Each row was made from one path, in order. Every step used is in the known rows, and no mark comes twice. Write each row's path.
Known rows
gagi-meze-gutot-muzeno-bife: -24	-5	-44	12	2	-56	-10	20	18	-12	5	-5	40	-14	-105	9	-10	-5	55	21	16
bife-muzeno-gagi: 16	-1	36	13	4	-7	-15	18	-9	-14	0	5	3	13	-9	7	-10	24	43	-27	-2
gutot-meze: -6	1	35	19	8	-26	-19	-1	-4	9	-4	4	23	-7	-9	-11	8	48	1	16	-12
muzeno-zuved: 25	-1	0	11	-11	-6	-15	-8	5	13	-9	-13	25	-4	-10	-32	24	17	7	1	-5
zuved-meze-gutot: 2	2	-12	15	-5	-6	-2	14	13	-26	14	4	24	19	-11	-4	19	11	13	-1	-42
meze-bife-muzeno-zuved: 13	-8	-7	12	31	-12	-9	13	29	10	7	2	17	-38	-39	-19	30	15	59	-12	-2
gagi-meze-bife: -10	-5	-45	2	46	-46	-21	1	27	10	-10	18	18	-14	-28	-6	23	-14	29	18	23
gagi-meze-zuved-muzeno: 3	-13	31	9	17	-50	-3	-4	18	-22	-13	23	3	-13	-61	-31	36	-1	33	14	-12
gofib-meze-gutot-muzeno-gagi: 16	-6	-27	24	4	-7	12	16	-10	-2	14	14	36	25	-16	15	-3	49	54	-13	36
zuved-muzeno: 19	3	42	10	-1	-13	-8	9	-1	3	2	5	-11	0	-16	-17	18	9	1	11	-39
gofib-muzeno-zuved: 44	-9	30	15	-10	-6	-1	9	4	21	-3	-9	2	-14	-21	-30	30	26	31	9	31
zuved-meze-gutot-muzeno-bife: -10	2	-48	18	-10	-13	1	18	6	-7	30	-1	37	-12	-87	3	10	36	45	15	-52
gutot-muzeno-bife: -12	4	-35	11	1	-14	-16	9	-11	20	12	-2	24	-26	-69	-7	5	27	27	18	-13
gofib-muzeno-zuved-meze-bife: 47	-10	-20	13	18	-3	7	0	22	34	15	10	8	-31	-38	-29	57	52	55	17	-10
gofib-muzeno: 19	-5	30	13	6	-7	-4	24	-2	9	1	6	-13	-5	-3	-11	19	11	20	10	33
muzeno-gutot-meze-zuved: 10	-2	36	26	0	-29	0	20	6	-5	0	14	52	-6	-67	-19	28	45	35	2	-4
zuved-meze-gutot-muzeno: -2	0	-38	21	-10	-14	5	11	5	-2	18	5	18	3	-32	-2	8	24	24	0	-49
muzeno-gagi: 23	6	8	8	-6	-7	-15	4	-17	3	-8	5	19	30	13	-2	2	26	12	-13	-2
gutot-meze-zuved-muzeno-bife: -6	-6	66	19	8	-36	0	4	2	-14	11	17	36	-39	-108	-28	42	73	49	29	-48
meze-gutot: -8	2	2	13	-1	-15	-6	28	11	-24	2	-2	27	20	-1	-1	9	-17	10	-7	2

Write each row's path
30	-3	-40	19	-18	-6	-4	-25	-2	35	8	-5	17	-21	-42	-33	23	57	20	9	-56 -> gutot-muzeno-zuved-meze
14	-2	-27	11	-3	-49	-16	-10	-13	21	-15	8	12	12	-37	4	-19	26	35	2	15 -> gutot-muzeno-gagi-meze
-17	-7	-35	16	2	-57	-5	14	15	-6	-6	1	20	2	-48	4	-11	-18	33	8	18 -> gagi-meze-gutot-muzeno
-17	-12	-17	6	57	-46	-20	18	35	-8	-1	20	2	-31	-49	2	11	-15	61	4	23 -> gagi-meze-bife-muzeno
12	-10	26	9	13	-41	-23	9	6	-21	-12	6	1	11	-36	10	-20	10	56	-14	20 -> bife-muzeno-gagi-meze
7	-3	-63	9	29	-56	-11	-6	4	36	-7	22	23	-4	-43	8	0	25	58	4	18 -> gutot-muzeno-gagi-meze-bife
0	-3	33	9	7	-15	0	12	4	-21	11	16	22	-26	-91	-29	47	26	42	15	-38 -> meze-zuved-muzeno-bife
35	0	43	16	-10	-17	9	30	9	-10	8	14	17	1	-71	-25	39	6	34	-4	-31 -> meze-zuved-muzeno-gutot
24	-2	-74	16	14	-10	1	-20	14	51	15	9	25	-37	-48	-29	41	58	41	11	-52 -> gutot-muzeno-zuved-meze-bife
27	-2	-13	17	-22	-5	1	-1	21	-15	9	-12	38	10	-28	-22	29	27	24	-4	-44 -> muzeno-zuved-meze-gutot
31	-2	49	13	-6	-17	7	2	-12	-14	-3	24	12	15	-29	-22	32	39	37	-13	-33 -> meze-zuved-muzeno-gagi
-2	-6	-21	13	46	-4	-10	15	26	-4	22	24	0	-30	-32	-4	31	25	51	-3	-45 -> zuved-meze-bife-muzeno
3	3	-49	8	35	-3	-10	-1	17	14	14	23	18	-12	-11	-13	43	27	19	11	-44 -> zuved-meze-bife
1	-8	77	23	8	-37	5	-2	1	-9	0	23	17	-23	-53	-33	40	61	27	17	-44 -> gutot-meze-zuved-muzeno
-11	1	-23	19	-7	-23	2	25	2	-1	7	1	22	3	-23	1	-3	-2	21	-5	-5 -> meze-gutot-muzeno
28	-10	13	17	-3	2	-12	-6	15	-7	11	-7	5	-23	-41	-26	23	42	41	-8	-50 -> bife-muzeno-zuved-meze
21	-2	-25	17	-16	-14	-8	-12	-5	36	-5	-10	19	-19	-30	-30	12	30	16	2	-11 -> gutot-muzeno-zuved
37	-2	38	7	-6	-47	-12	-6	-3	-1	-15	7	-3	22	-36	-2	-3	20	30	9	-15 -> zuved-muzeno-gagi-meze
-1	-6	-44	9	61	6	-7	8	16	12	13	30	24	-15	-1	-8	46	28	33	11	39 -> gofib-meze-bife
33	-1	29	24	24	-31	7	45	16	37	16	13	23	-22	-65	4	26	51	62	22	31 -> gofib-muzeno-gutot-meze-bife
